Each row was made from one path, in order. Every step used is in the known rows, and no mark comes twice. Write each row's path.
Known rows:
fodi gazat: [-0.24  1.20 -0.46 -0.25 -0.76  2.61  0.52 -0.10  0.15 -0.37  0.07  1.17
 -0.38 -0.71 -1.96 -0.85 -0.60 -0.04  0.81  3.35  0.08]
fodi gazat zeka teve libus: [-0.78  0.32 -0.55 -0.93 -0.53 -0.44  0.07 -0.47 -2.87  0.36 -0.99 -0.58
 -0.11  0.09 -0.47 -0.38 -0.13 -0.07  1.86 -0.15  0.04]
zeka teve libus kosan: [-0.99  0.11 -0.61 -1.30  0.07 -2.49  0.13  0.14 -0.52  0.69 -0.23  3.95
 -0.33 -0.48  1.01 -0.03 -0.01  0.57 -0.38 -0.03 -0.17]
riler zeka faba: [-1.71 -0.30  0.33 -0.61  0.59  1.66 -0.07  1.06  1.15  0.55 -0.41 -0.96
 -0.86  0.24 -0.15 -0.98 -0.47  0.01  0.39 -0.79  0.09]
fodi gazat kosan beke teve zeka: [ 1.19  0.21  0.04 -1.89 -0.51  0.58 -0.66 -1.01 -0.68 -0.17 -0.21 -3.90
  0.45  0.06 -0.31  0.59 -0.34 -0.75  0.42  1.65  0.31]
libus teve zeka: [ 0.18 -0.67  0.17 -0.35 -0.25  1.45  1.05  0.42 -0.27 -0.34 -0.06  0.49
 -0.18 -0.49 -0.88 -0.14 -0.84 -0.28 -0.68 -1.59 -0.66]
kosan beke teve: [ 1.69  0.14  0.35  0.86  0.24  0.03 -1.03 -0.47  2.88 -0.34  0.86  0.39
  0.42 -0.37 -0.64  0.12 -0.49 -0.26 -0.49 -0.36  0.33]
kosan libus teve zeka gazat fodi: [-0.20 -0.32  0.65  2.67  0.04  0.68  1.42  0.58 -3.27 -0.55  0.23 -2.60
  0.38  0.23 -1.79  0.46  0.48  0.35  0.36 -3.07 -0.76]
faba zeka: [-0.68  0.06 -0.21 -0.37 -0.09  3.12  0.33  0.86  2.60 -0.35  0.45  1.08
  1.13 -0.17  0.21  0.05 -0.37 -0.37 -0.45  0.21  0.11]
fodi gazat kosan beke teve: [ 1.23  0.79 -0.26 -0.25 -0.41 -0.01 -0.99 -1.14  0.68 -0.70  0.32 -1.79
 -0.36 -0.03 -0.27 -0.33 -0.09 -0.30  0.66  2.23  0.08]
gazat zeka teve libus: [-0.38 -0.96 -0.36  0.32  0.09 -0.50 -0.05 -0.06 -1.55  0.79 -0.63  0.51
  0.14  0.41  0.28 -0.02  0.02 -0.02  0.88 -2.13  0.22]
beke teve: [ 0.91 -0.16  0.29 -1.00 -0.09  1.22 -0.56 -0.41  1.90  0.01  0.67  1.23
 -0.10 -0.69 -1.01 -0.89  0.01 -0.45 -0.52  0.37 -0.35]
fofinub gazat: [ 0.54  0.90  0.08  0.70 -0.75  1.64  0.14  0.19 -0.15 -0.07 -0.03  4.72
 -0.52 -0.54 -1.29 -0.95 -0.22 -0.06 -0.16  2.83  0.50]
faba zeka teve libus: [-1.22  0.17 -0.18 -2.03  0.10 -0.15  0.19  0.82  0.77  0.43 -0.09  2.10
  1.37  0.23  0.51  0.82 -0.24 -0.23 -0.11 -2.84 -0.04]
fodi gazat kosan: [-0.25  0.54 -0.90 -0.40 -0.84  2.62  0.46 -0.31 -0.60 -0.38 -0.03  0.17
 -0.92 -0.06 -0.95 -0.99 -0.05  0.00  0.96  4.12 -0.02]
gazat kosan beke teve: [ 1.58 -0.49 -0.06  0.80  0.14  0.04 -1.08 -0.68  2.07 -0.39  0.73 -0.58
 -0.11  0.22  0.45 -0.01  0.06 -0.22 -0.32  0.36  0.32]
teve libus: [-0.43 -0.23 -0.39  0.89 -0.11  1.70  0.62 -0.41  0.10  0.74  0.37  3.95
  0.61 -0.47 -0.97 -0.15 -0.48  0.30 -0.38  0.57  0.52]
riler zeka gazat kosan: [-1.20 -0.44  0.02 -0.11  0.11  0.54  0.05  0.65 -0.13  0.50 -0.65 -2.49
 -1.23  1.05 -0.20 -0.57  0.58 -0.08  0.98  1.86 -0.50]
beke teve libus kosan: [-0.31 -0.26 -0.17 -1.22  0.07 -1.41 -0.52 -1.20  0.56  0.72  0.45  3.41
 -0.02 -1.32  1.33 -0.80  0.11  0.26 -1.35  1.36 -0.45]
fofinub gazat kosan: [ 0.45  0.21 -0.33  0.48 -0.82  1.62  0.14 -0.06 -0.87 -0.11 -0.16  3.83
 -1.03  0.12 -0.23 -1.04  0.29 -0.12 -0.01  3.40  0.45]
kosan libus teve zeka: [-0.27 -0.22  0.43  1.12  0.12  1.63  1.27  0.19 -0.81 -0.12  0.29  0.12
  0.44 -0.48 -0.56  0.77 -0.23  0.34 -0.61 -4.75 -0.43]
libus kosan beke teve zeka faba: [ 0.57 -0.24  0.72 -2.16  0.82 -2.41 -1.15 -0.20  1.14  0.20 -0.03 -2.24
  0.31 -0.26  1.58  0.55 -0.14 -0.13 -1.14 -0.49  0.45]
libus teve: [ 0.17 -0.11 -0.08  1.41 -0.12  0.74  0.78  0.39  1.03 -0.95  0.48  2.47
 -1.00 -0.59 -0.78 -1.06 -0.68  0.12 -0.38 -0.77 -0.86]

Write each row's path:
[-0.68  0.71 -0.84  0.81 -0.06 -3.52 -0.62 -0.58 -2.11 -0.11 -0.98 -1.09
 -0.05 -0.19  1.84  0.39 -0.25  0.52  1.34  0.81  0.36] | fodi gazat zeka teve libus kosan beke
[ 0.19 -0.57  0.29 -0.79 -0.15 -0.86  1.01  0.38 -1.72 -0.22 -0.48 -2.08
 -0.88  0.84 -0.57  0.03  0.50 -0.24  0.09 -0.03 -0.92] | libus teve zeka gazat kosan
[ 1.28  0.60 -0.30  2.57 -0.50  0.32 -0.37 -0.05  0.03 -0.43  0.07  3.02
 -0.51  0.40  0.07 -0.09 -0.15  0.12  0.07  2.68  1.23] | fofinub gazat kosan beke
[-0.81 -0.04  0.82  0.05  0.72  0.51  1.04  0.53 -1.06 -0.01  0.06 -0.82
  0.09  0.05 -0.19  0.52  0.06  0.54 -0.47 -5.91 -0.15] | kosan libus teve zeka faba
[-0.28 -0.91  0.09  1.02  0.49  1.72 -0.14  0.29  0.12  0.14 -0.28 -1.57
 -0.45  0.45  0.13 -1.00  0.25  0.06  0.78 -0.23  0.61] | gazat zeka faba
[-0.84  0.38 -0.18 -0.02 -0.55  1.66  1.33 -0.43 -3.00 -0.50 -0.29 -1.93
 -0.35 -0.15 -0.15  0.26  0.13  0.25  0.50 -2.14 -0.68] | fodi gazat kosan libus teve zeka
[ 0.30  0.28 -0.55  2.38  0.23 -0.39 -0.23  0.20  2.19 -0.53  0.57  2.04
 -0.06 -0.64  1.02  0.17 -0.54  0.59 -0.68  2.47  0.74] | libus kosan beke
[ 1.07  0.17  0.00  0.66  0.34 -1.76 -1.20 -0.59  2.67 -0.47  0.69  0.79
 -0.08 -0.93  1.26 -0.17 -0.21  0.14 -1.08  1.46  0.08] | libus kosan beke teve
[ 0.88  0.39  0.51 -0.65  0.47 -1.71 -1.24  0.14  2.36 -0.59  0.37 -3.31
  0.99  1.15  1.13  0.83  0.88 -0.56 -0.11  0.05 -0.10] | faba zeka gazat kosan beke teve
[-0.43 -0.90 -0.01  0.99  0.00  1.66  1.24  0.00 -1.63 -0.11  0.15 -0.81
 -0.05  0.16  0.49  0.61  0.30  0.36 -0.49 -4.21 -0.49] | gazat kosan libus teve zeka
[-1.19 -0.23  0.03 -1.63  0.09  0.51 -0.15  1.32  0.94  0.40 -0.63 -0.60
 -0.86  0.23 -0.47 -0.35 -0.54 -0.35  0.69 -1.93 -0.51] | riler zeka teve
[ 1.15  0.02  0.20  1.13  0.31 -0.89 -0.84 -1.08  1.43  0.43  0.71  2.04
  1.14 -0.52 -0.30  0.43 -0.59  0.04 -0.67 -1.25  0.56] | kosan beke teve libus
[-0.26 -0.46  0.47 -1.96  0.30  2.05  0.53  0.60 -0.15  0.77 -0.25 -0.78
  0.34  0.30 -1.03  0.22 -0.30 -0.25 -0.17 -0.72  0.74] | teve zeka faba
[ 0.27 -0.18 -0.06  2.24 -0.23  1.66  0.52  0.66 -0.96 -0.41  0.42 -0.53
 -0.16  0.33 -2.55 -0.78  0.29  0.01  0.78  3.13 -0.07] | zeka gazat fodi
[-1.60 -0.04 -0.38  0.25  0.58 -3.59 -0.57  0.49  0.37  0.64 -0.65  0.78
 -0.16 -0.10  2.16  0.69 -0.79  0.52  0.03 -1.79  0.10] | riler zeka teve libus kosan beke
[ 1.04 -0.39  0.29 -1.10  0.23 -1.15 -0.83 -0.55  1.40  0.15  0.22 -1.39
  0.77 -0.78  1.27  0.74 -0.37 -0.31 -1.33  0.69  0.23] | libus kosan beke teve zeka
[-0.61  0.03 -0.35 -0.12 -0.42 -3.34 -0.46 -0.34 -3.17  0.66 -1.22  3.35
 -0.76 -0.33  2.23 -0.72  0.46  0.25  0.28  1.11  0.21] | fofinub gazat zeka teve libus kosan
[ 0.91 -0.65  0.68 -3.14 -0.11 -0.39 -0.30 -0.39 -0.92  0.78 -0.31 -3.63
 -0.06  0.82 -0.73  0.24  1.10 -0.81  0.02  1.03 -0.44] | beke teve zeka gazat kosan
[-1.88  0.18 -0.50 -2.42  0.19 -1.95  0.02  0.74  0.60  0.32 -0.20  2.48
  0.78 -0.30  2.52  0.57  0.02  0.18 -0.71 -1.13 -0.41] | faba zeka teve libus kosan
[ 0.15 -0.82 -0.23  0.09  0.00  0.55 -0.19  0.53 -0.19  0.07 -0.49 -1.19
 -0.48  0.49 -0.10 -0.39  0.22 -0.30  1.14 -1.28  0.02] | gazat zeka teve
[-0.58 -0.01  0.03  1.16 -0.11  2.20  0.41  1.26  0.09 -0.78  0.39 -1.82
  1.02  0.50 -1.05 -0.21  0.30 -0.36  0.42  2.10 -0.29] | faba zeka gazat fodi
[ 1.79  0.38  1.14 -1.14  0.30 -1.64 -0.79 -0.17  0.70  0.33 -0.02 -3.47
  1.06  0.46 -1.41  1.31  0.14 -0.63 -0.13 -0.18  0.36] | kosan beke teve zeka gazat
[ 0.31  0.30  0.37 -0.49  0.54 -2.62 -1.04 -0.52  1.03  0.16  0.23 -1.83
  1.66  1.05  1.46  1.23  0.76 -0.27 -0.31 -0.96  0.12] | faba zeka gazat kosan beke teve libus
[-1.02 -0.14 -0.73  0.60 -0.03 -0.07  0.44 -0.51 -0.03  0.63  0.26  4.50
  0.04 -1.01  1.02 -0.39 -0.29  0.69 -0.93  2.28  0.19] | teve libus kosan
[ 1.00 -0.20  0.34  1.21  0.19 -2.19  0.53  0.37 -0.96 -0.65 -0.32 -2.97
 -0.38  1.16 -0.26  0.99  0.05 -0.07  0.18 -0.79 -0.22] | libus teve zeka gazat kosan beke
[-0.25  0.43  0.25  2.42  0.30 -1.20  0.79  0.07 -1.07 -0.68  0.32 -0.23
 -1.05  0.74 -0.20  0.00  1.28  0.87  0.43 -2.68 -0.91] | zeka gazat kosan libus teve
[-0.85  0.98 -0.65  1.09 -0.50  3.00  0.67 -0.57 -1.14 -0.13  0.25 -0.04
 -0.24 -0.01 -0.61 -0.09  0.58  0.62  1.03  0.67  0.28] | fodi gazat kosan libus
[ 1.17  0.40  0.81 -1.38  0.40 -3.40 -0.96 -0.32  0.54  0.22 -0.08 -2.85
  0.57 -0.08  0.52  1.05  0.37 -0.26 -0.72  1.50  0.01] | libus kosan beke teve zeka gazat
